Known rows, with every step that occurs:
raget muzip desofa: [ 0.13  0.03  0.47 -0.03  0.16  0.29  0.28 -0.02  0.03 -0.07  0.14 -0.05
 -0.14  0.01 -0.35 -0.02 -0.13 -0.20 -0.34  0.04 -0.02 -0.14  0.10  0.03]
bofiso manur: [ 0.05 -0.02  0.05 -0.02  0.18  0.24  0.10  0.03  0.07  0.13  0.27 -0.01
 -0.02  0.02 -0.14 -0.03 -0.05 -0.05 -0.30 -0.01 -0.20 -0.11 -0.09  0.13]
sanud raget muzip desofa: [ 0.00 -0.09  0.46 -0.08  0.21  0.31  0.35 -0.02 -0.03 -0.14 -0.01 -0.02
 -0.41  0.01 -0.40 -0.06 -0.13 -0.25  0.04  0.06  0.04 -0.20  0.25  0.00]
sanud raget muzip: [-0.07 -0.12  0.34 -0.04  0.17  0.20  0.42 -0.03 -0.02  0.08  0.00 -0.06
 -0.31  0.03 -0.29 -0.01 -0.09 -0.05  0.14  0.04  0.00 -0.13  0.24  0.06]
biru muzip: [ 0.00 -0.05  0.16  0.11  0.11  0.20  0.46 -0.10  0.11  0.16  0.05 -0.05
 -0.03  0.11 -0.21 -0.10  0.08  0.06 -0.26 -0.17 -0.32 -0.05 -0.08  0.14]
kida biru tabi desofa: [ 0.03  0.01  0.13  0.08  0.03  0.13  0.23  0.24  0.08 -0.04  0.15 -0.15
 -0.01 -0.03 -0.51 -0.03 -0.04 -0.20 -0.25 -0.42 -0.30 -0.08  0.21 -0.15]
bofiso manur sanud raget muzip: [-0.04 -0.08  0.40  0.24  0.37  0.24  0.31 -0.18 -0.01  0.09  0.17  0.01
 -0.22  0.04 -0.24 -0.25 -0.24 -0.14  0.28  0.14 -0.14 -0.19  0.14 -0.05]
manur muzip desofa: [ 0.18  0.06  0.37  0.16  0.15  0.26  0.07  0.03  0.07 -0.11  0.38 -0.05
 -0.05  0.18 -0.28 -0.17 -0.14 -0.27 -0.27 -0.09  0.06 -0.13  0.06 -0.13]
biru tabi desofa: [ 0.04 -0.07  0.10  0.06 -0.02  0.21  0.30  0.19  0.16  0.03  0.14 -0.11
 -0.09  0.09 -0.37 -0.08 -0.05 -0.29 -0.24 -0.20 -0.24 -0.12  0.08 -0.02]
biru tabi: [ 0.00  0.00  0.12 -0.02 -0.06  0.18  0.01  0.17  0.15  0.18  0.13 -0.06
 -0.07  0.16 -0.21 -0.01 -0.03 -0.15 -0.26 -0.11 -0.21 -0.06 -0.06  0.11]
manur kida: [ 0.05  0.21  0.12  0.09 -0.08  0.15  0.14 -0.03  0.07 -0.26  0.15 -0.12
 -0.09  0.11 -0.32  0.01 -0.02 -0.08 -0.22 -0.09 -0.03 -0.05  0.10  0.06]
kida manur: [ 0.03 -0.08  0.05 -0.04 -0.19  0.05  0.23  0.04  0.03  0.12  0.29  0.08
  0.03  0.14 -0.16  0.00  0.03 -0.07 -0.24 -0.10 -0.14  0.00 -0.23  0.03]
bofiso manur sanud raget muzip biru: [-0.01 -0.06  0.57  0.32  0.44  0.29  0.48 -0.15  0.01  0.03  0.17  0.01
 -0.36 -0.14 -0.25 -0.15 -0.29 -0.06  0.20  0.46 -0.09 -0.21  0.17 -0.22]
raget muzip: [ 0.06  0.01  0.36 -0.01  0.13  0.18  0.37 -0.05  0.06  0.15  0.11 -0.08
 -0.05  0.02 -0.24  0.02 -0.11 -0.01 -0.23  0.04 -0.06 -0.07  0.09  0.08]
sanud raget muzip biru tabi: [-0.09 -0.09  0.56 -0.01  0.22  0.25  0.43  0.15  0.09  0.09 -0.02 -0.02
 -0.49 -0.08 -0.36  0.06 -0.21 -0.10  0.04  0.36 -0.07 -0.16  0.22 -0.10]
raget muzip biru tabi desofa: [ 0.06 -0.01  0.55  0.07  0.21  0.26  0.65  0.16  0.14  0.00  0.13 -0.08
 -0.23 -0.15 -0.47  0.05 -0.21 -0.19 -0.32  0.26 -0.14 -0.16  0.21 -0.19]
kida manur sanud: [ 0.04 -0.01  0.13  0.31 -0.22  0.03  0.20 -0.12  0.02  0.11  0.33  0.07
  0.11  0.23 -0.10 -0.19 -0.05 -0.13 -0.05 -0.10 -0.18  0.02 -0.25 -0.09]
sanud manur: [ 0.03 -0.14  0.10  0.00 -0.13  0.17  0.19  0.01  0.06  0.13  0.18  0.03
 -0.24  0.09 -0.35 -0.07  0.04 -0.11 -0.05 -0.08 -0.05 -0.06 -0.06  0.10]
sanud manur kida biru muzip: [-0.05  0.10  0.28  0.16  0.07  0.06  0.33 -0.06  0.05 -0.25  0.14  0.03
 -0.21  0.00 -0.69 -0.13  0.03  0.00 -0.07 -0.35 -0.27  0.00  0.08  0.00]
bofiso manur kida biru tabi desofa: [-0.01  0.19  0.16  0.08  0.23  0.15  0.08  0.26  0.10 -0.40  0.31 -0.07
 -0.04 -0.08 -0.65 -0.07 -0.16 -0.29 -0.32 -0.33 -0.36 -0.14  0.24 -0.13]
sanud raget: [-0.08 -0.14  0.06  0.02 -0.01  0.23  0.25 -0.01 -0.01  0.03 -0.01 -0.08
 -0.28  0.09 -0.21 -0.04  0.03 -0.08  0.16 -0.08 -0.04 -0.10  0.17  0.05]
raget muzip manur kida biru: [ 0.03  0.28  0.61  0.04 -0.02  0.00  0.21  0.01  0.03 -0.33  0.26 -0.05
 -0.20 -0.08 -0.47  0.07 -0.14 -0.02 -0.31 -0.25 -0.06 -0.05  0.32 -0.14]
manur sanud raget: [-0.05 -0.08  0.13  0.37 -0.03  0.19  0.23 -0.16 -0.01  0.05  0.03 -0.10
 -0.21  0.18 -0.16 -0.24 -0.04 -0.15  0.37 -0.07 -0.04 -0.09  0.13 -0.07]
sanud raget muzip manur kida: [-0.07  0.06  0.56 -0.03 -0.04  0.12  0.35 -0.06  0.05 -0.33  0.11  0.03
 -0.52  0.06 -0.40  0.00 -0.16 -0.17  0.07 -0.01  0.05 -0.15  0.37 -0.02]
kida manur muzip: [ 0.09 -0.03  0.24  0.11 -0.05  0.05  0.17  0.07  0.04  0.12  0.53  0.10
  0.10  0.23 -0.17 -0.11 -0.12 -0.10 -0.14 -0.09 -0.03  0.00 -0.17 -0.15]

Rows:
[ 0.11 -0.10  0.28  0.14  0.03  0.15  0.13  0.02  0.08  0.13  0.42  0.05
 -0.18  0.18 -0.39 -0.20 -0.12 -0.15  0.02 -0.09  0.09 -0.06 -0.01 -0.07] => sanud manur muzip
[ 0.03 -0.06  0.53  0.22  0.41  0.35  0.24 -0.13 -0.01 -0.14  0.19  0.07
 -0.32  0.02 -0.34 -0.27 -0.27 -0.33  0.17  0.14 -0.12 -0.25  0.14 -0.08] => bofiso manur sanud raget muzip desofa
[ 0.00  0.03  0.38  0.11  0.01  0.06  0.38 -0.02  0.07  0.07  0.18  0.00
 -0.12 -0.03 -0.28 -0.06  0.08  0.09 -0.34 -0.44 -0.35 -0.05  0.04 -0.06] => kida biru muzip manur
[ 0.03  0.01  0.28  0.08  0.01  0.22  0.20  0.18  0.16  0.11  0.13 -0.06
 -0.20 -0.02 -0.22  0.07 -0.08 -0.08 -0.33  0.21 -0.17 -0.08 -0.03 -0.07] => muzip biru tabi
[-0.03  0.23  0.26  0.19  0.15  0.08  0.33 -0.07  0.05 -0.26  0.09 -0.10
 -0.01 -0.01 -0.50 -0.06  0.03  0.10 -0.26 -0.38 -0.31  0.01  0.14 -0.02] => manur kida biru muzip
[ 0.12  0.02  0.44  0.22  0.41  0.30  0.33  0.26  0.19 -0.03  0.51  0.00
 -0.13 -0.06 -0.40 -0.13 -0.29 -0.28 -0.30  0.22 -0.15 -0.21  0.07 -0.31] => bofiso manur muzip biru tabi desofa
[ 0.01  0.21  0.37  0.11 -0.16  0.03  0.16  0.23  0.12 -0.45  0.27 -0.05
 -0.22 -0.01 -0.60 -0.03 -0.09 -0.30 -0.33 -0.47 -0.25 -0.10  0.33 -0.21] => muzip manur kida biru tabi desofa
[-0.06 -0.12  0.11  0.30  0.20  0.25  0.12 -0.13 -0.01  0.06  0.18  0.00
 -0.20  0.11 -0.14 -0.26 -0.11 -0.17  0.30  0.02 -0.17 -0.17  0.04 -0.04] => bofiso manur sanud raget
[-0.12 -0.05  0.44  0.43  0.04  0.07  0.42 -0.19 -0.01  0.00  0.07  0.02
 -0.30  0.07 -0.27 -0.28  0.00 -0.02  0.25 -0.42 -0.34 -0.07  0.17 -0.22] => kida biru muzip manur sanud raget
[ 0.04  0.16  0.10  0.02  0.15  0.20  0.03 -0.01  0.08 -0.25  0.30 -0.01
 -0.07  0.06 -0.30 -0.03 -0.09 -0.10 -0.29  0.00 -0.14 -0.13  0.02  0.10] => bofiso manur kida
[ 0.11  0.05  0.61  0.28 -0.05  0.09  0.33 -0.19  0.08  0.11  0.27  0.00
 -0.16  0.11 -0.12 -0.18 -0.18 -0.12 -0.11 -0.03 -0.08 -0.08  0.07 -0.09] => raget muzip manur sanud
[-0.09 -0.14  0.43  0.41 -0.02  0.15  0.49 -0.24  0.07  0.05  0.06  0.07
 -0.37  0.20 -0.15 -0.32 -0.02 -0.09  0.25 -0.21 -0.27 -0.12  0.05 -0.10] => biru muzip manur sanud raget
[ 0.10 -0.10  0.47  0.24  0.11  0.21  0.42  0.22  0.18 -0.01  0.42  0.05
 -0.34  0.01 -0.60 -0.16 -0.22 -0.34 -0.05  0.14 -0.03 -0.14  0.11 -0.36] => sanud manur muzip biru tabi desofa
[ 0.13  0.09  0.40  0.26  0.17  0.23  0.33  0.02  0.09  0.05  0.37 -0.10
 -0.09  0.01 -0.20 -0.02 -0.15  0.02 -0.21  0.23  0.08 -0.08  0.06 -0.25] => manur muzip biru
[ 0.03  0.27  0.38  0.17  0.20  0.18  0.28 -0.03  0.03 -0.49  0.09 -0.05
 -0.09 -0.01 -0.60 -0.09  0.00 -0.11 -0.38 -0.36 -0.30 -0.05  0.14 -0.08] => manur kida biru muzip desofa
[-0.08  0.15  0.60 -0.01  0.04  0.05  0.28  0.00 -0.03 -0.40  0.11 -0.01
 -0.47 -0.08 -0.52  0.04 -0.15 -0.07  0.07 -0.25 -0.01 -0.12  0.50 -0.16] => sanud raget muzip manur kida biru
[ 0.03  0.28  0.15  0.13 -0.01  0.07  0.06  0.03  0.00 -0.33  0.16 -0.17
 -0.02 -0.01 -0.44  0.05 -0.01  0.01 -0.23 -0.31 -0.08 -0.02  0.23 -0.08] => manur kida biru
[-0.04 -0.09  0.32  0.32 -0.20  0.14  0.21 -0.14  0.02  0.01  0.14  0.00
 -0.38  0.19 -0.10 -0.24 -0.05 -0.19  0.30 -0.15 -0.05 -0.13  0.13 -0.12] => muzip manur sanud raget
[ 0.04  0.22  0.38  0.11  0.43  0.22  0.16  0.00  0.05 -0.47  0.25  0.03
 -0.09 -0.10 -0.58 -0.14 -0.08 -0.13 -0.45 -0.27 -0.41 -0.13  0.05 -0.03] => bofiso manur kida biru muzip desofa
[-0.04 -0.15  0.54 -0.08  0.00  0.16  0.40 -0.02  0.02  0.04  0.08  0.04
 -0.48  0.04 -0.24 -0.01 -0.11 -0.11  0.07 -0.02  0.01 -0.16  0.25  0.00] => sanud raget muzip manur
[ 0.06 -0.02  0.27  0.13  0.05  0.26  0.48  0.22  0.15 -0.03  0.13 -0.10
 -0.20 -0.07 -0.38  0.02 -0.08 -0.21 -0.32  0.13 -0.17 -0.15  0.11 -0.20] => muzip biru tabi desofa
[-0.01  0.13  0.42  0.11 -0.08  0.10  0.39 -0.11  0.15 -0.25  0.19  0.06
 -0.26  0.14 -0.31 -0.10  0.03 -0.04 -0.33 -0.21 -0.24 -0.07  0.03  0.06] => biru muzip manur kida
[ 0.18  0.05  0.36  0.10  0.39  0.33 -0.04  0.06  0.07 -0.10  0.52  0.04
 -0.06  0.10 -0.27 -0.19 -0.21 -0.28 -0.33  0.00 -0.04 -0.20 -0.04 -0.09] => bofiso manur muzip desofa
[ 0.07  0.00  0.45  0.15  0.01  0.09  0.19  0.24  0.14  0.11  0.52  0.15
 -0.10  0.13 -0.25 -0.04 -0.23 -0.15 -0.28  0.20 -0.11 -0.04 -0.21 -0.30] => kida manur muzip biru tabi
[-0.04  0.24  0.20  0.03  0.19  0.12 -0.21  0.22  0.09 -0.26  0.32 -0.03
 -0.06 -0.02 -0.49 -0.01 -0.16 -0.15 -0.33 -0.23 -0.36 -0.08  0.07  0.00] => bofiso manur kida biru tabi
[ 0.13 -0.04  0.44  0.23  0.09  0.20  0.31  0.04  0.09  0.07  0.42  0.03
 -0.30  0.01 -0.40 -0.09 -0.14 -0.07 -0.03  0.25  0.14 -0.08  0.02 -0.24] => sanud manur muzip biru
[ 0.03  0.27  0.33  0.08 -0.19  0.03  0.04  0.04  0.03 -0.37  0.27 -0.07
 -0.18 -0.01 -0.38  0.04 -0.02 -0.05 -0.30 -0.37 -0.10 -0.04  0.23 -0.12] => muzip manur kida biru
[ 0.06  0.18  0.59 -0.01 -0.08  0.08  0.29 -0.06  0.10 -0.27  0.25  0.01
 -0.27  0.06 -0.34  0.02 -0.15 -0.12 -0.30 -0.03  0.02 -0.10  0.22  0.00] => raget muzip manur kida
